In the rows, zero is written as 100.
Known rows, with every way that one mark hangs from another:
[kuvez tasa]: 61; 102; 84; 116; 90; 108; 56; 83; 104; 111; 83; 73; 88; 87; 85; 80; 113; 114; 70
[kuvez [tasa papulo]]: 76; 107; 82; 114; 95; 108; 58; 101; 75; 110; 88; 75; 94; 70; 71; 88; 119; 134; 66
[tasa [fovam kuvez] papulo]: 108; 126; 68; 105; 96; 113; 98; 117; 93; 140; 73; 115; 100; 78; 66; 111; 144; 116; 95
[fovam [kuvez tasa vutiz] papulo]: 108; 100; 83; 132; 87; 151; 80; 91; 108; 120; 100; 55; 112; 97; 92; 84; 119; 126; 110
[fovam [kuvez [tasa papulo] vutiz]]: 117; 93; 81; 129; 91; 130; 81; 109; 99; 113; 103; 61; 103; 79; 84; 91; 129; 137; 79
[kuvez fovam vutiz]: 83; 85; 82; 99; 104; 120; 100; 74; 113; 91; 114; 99; 79; 110; 137; 95; 104; 88; 94
[fovam kuvez]: 83; 118; 81; 116; 87; 115; 75; 94; 132; 151; 90; 89; 95; 87; 90; 83; 135; 108; 88
[vutiz [tasa fovam]]: 80; 131; 76; 101; 93; 102; 78; 91; 89; 107; 57; 114; 82; 101; 79; 110; 113; 95; 76
[gaba [pebuz [kuvez tasa]]]: 86; 109; 107; 111; 91; 101; 54; 99; 137; 123; 86; 90; 107; 71; 50; 60; 127; 111; 45
[vutiz kuvez pebuz]: 79; 119; 80; 88; 82; 75; 72; 99; 99; 97; 86; 103; 101; 90; 78; 90; 110; 111; 79
[kuvez [tasa fovam papulo] [vutiz pebuz]]: 104; 98; 71; 93; 93; 109; 90; 96; 40; 59; 87; 91; 96; 92; 76; 107; 117; 111; 66
[tasa [fovam kuvez papulo]]: 97; 131; 70; 107; 91; 135; 98; 97; 102; 146; 73; 109; 111; 93; 78; 105; 131; 106; 126
[vutiz [kuvez fovam]]: 81; 99; 78; 102; 102; 88; 93; 98; 123; 105; 96; 113; 94; 98; 99; 102; 98; 101; 102
[kuvez vutiz]: 86; 105; 77; 99; 93; 124; 85; 82; 118; 101; 113; 92; 75; 98; 122; 90; 118; 108; 88
[kuvez [vutiz [fovam papulo] pebuz tasa]]: 108; 127; 96; 99; 86; 120; 68; 75; 31; 48; 86; 89; 105; 107; 99; 109; 95; 94; 81
[pebuz [kuvez fovam]]: 83; 100; 108; 101; 97; 94; 86; 94; 134; 138; 97; 106; 98; 92; 83; 80; 109; 88; 95
[tasa [fovam kuvez]]: 93; 119; 71; 104; 90; 112; 98; 98; 122; 144; 75; 114; 90; 94; 80; 103; 135; 95; 100

Rows:
112; 116; 78; 113; 87; 154; 93; 94; 118; 130; 107; 78; 105; 98; 108; 90; 128; 121; 123
[fovam [kuvez vutiz] papulo]
80; 83; 111; 119; 95; 94; 75; 94; 123; 124; 90; 83; 105; 92; 67; 74; 99; 93; 81
[pebuz [kuvez fovam tasa]]
83; 70; 87; 117; 104; 122; 88; 74; 102; 78; 109; 75; 86; 109; 119; 91; 96; 93; 83
[kuvez fovam tasa vutiz]
142; 134; 115; 106; 98; 126; 73; 96; 96; 80; 93; 109; 108; 87; 68; 96; 111; 104; 75
[gaba [pebuz [kuvez [vutiz [fovam papulo] tasa]]]]
84; 109; 70; 107; 100; 107; 80; 105; 62; 99; 72; 100; 91; 75; 61; 107; 122; 120; 77
[kuvez [tasa fovam papulo]]
81; 113; 85; 92; 94; 97; 87; 91; 72; 91; 87; 106; 127; 103; 87; 98; 93; 101; 111
[vutiz [kuvez [fovam papulo]] pebuz]
131; 131; 95; 100; 89; 131; 100; 107; 105; 111; 78; 107; 103; 104; 66; 105; 104; 106; 115
[pebuz [kuvez [vutiz [tasa [fovam papulo]]]]]
94; 118; 87; 90; 88; 65; 74; 95; 75; 68; 85; 114; 99; 88; 81; 108; 101; 93; 77
[vutiz fovam kuvez pebuz]
92; 110; 95; 99; 94; 128; 81; 72; 49; 68; 89; 86; 112; 122; 114; 99; 89; 93; 89
[kuvez [fovam papulo] [vutiz pebuz tasa]]
114; 95; 85; 116; 84; 114; 74; 105; 70; 95; 99; 58; 113; 85; 75; 86; 126; 125; 63
[fovam [kuvez [tasa papulo] [vutiz pebuz]]]
87; 90; 113; 114; 104; 97; 70; 92; 130; 112; 88; 98; 114; 84; 60; 68; 116; 92; 54
[gaba [pebuz [kuvez fovam tasa]]]
117; 135; 122; 100; 84; 68; 55; 115; 46; 88; 71; 102; 111; 72; 38; 100; 108; 105; 50
[vutiz fovam [pebuz kuvez] [tasa papulo]]
99; 99; 92; 103; 87; 123; 69; 71; 32; 45; 99; 72; 106; 100; 95; 97; 96; 97; 84
[kuvez tasa [vutiz [fovam papulo] pebuz]]
110; 104; 91; 132; 95; 104; 65; 108; 69; 106; 85; 78; 106; 67; 57; 102; 124; 120; 74
[vutiz [fovam [kuvez [tasa papulo]]]]
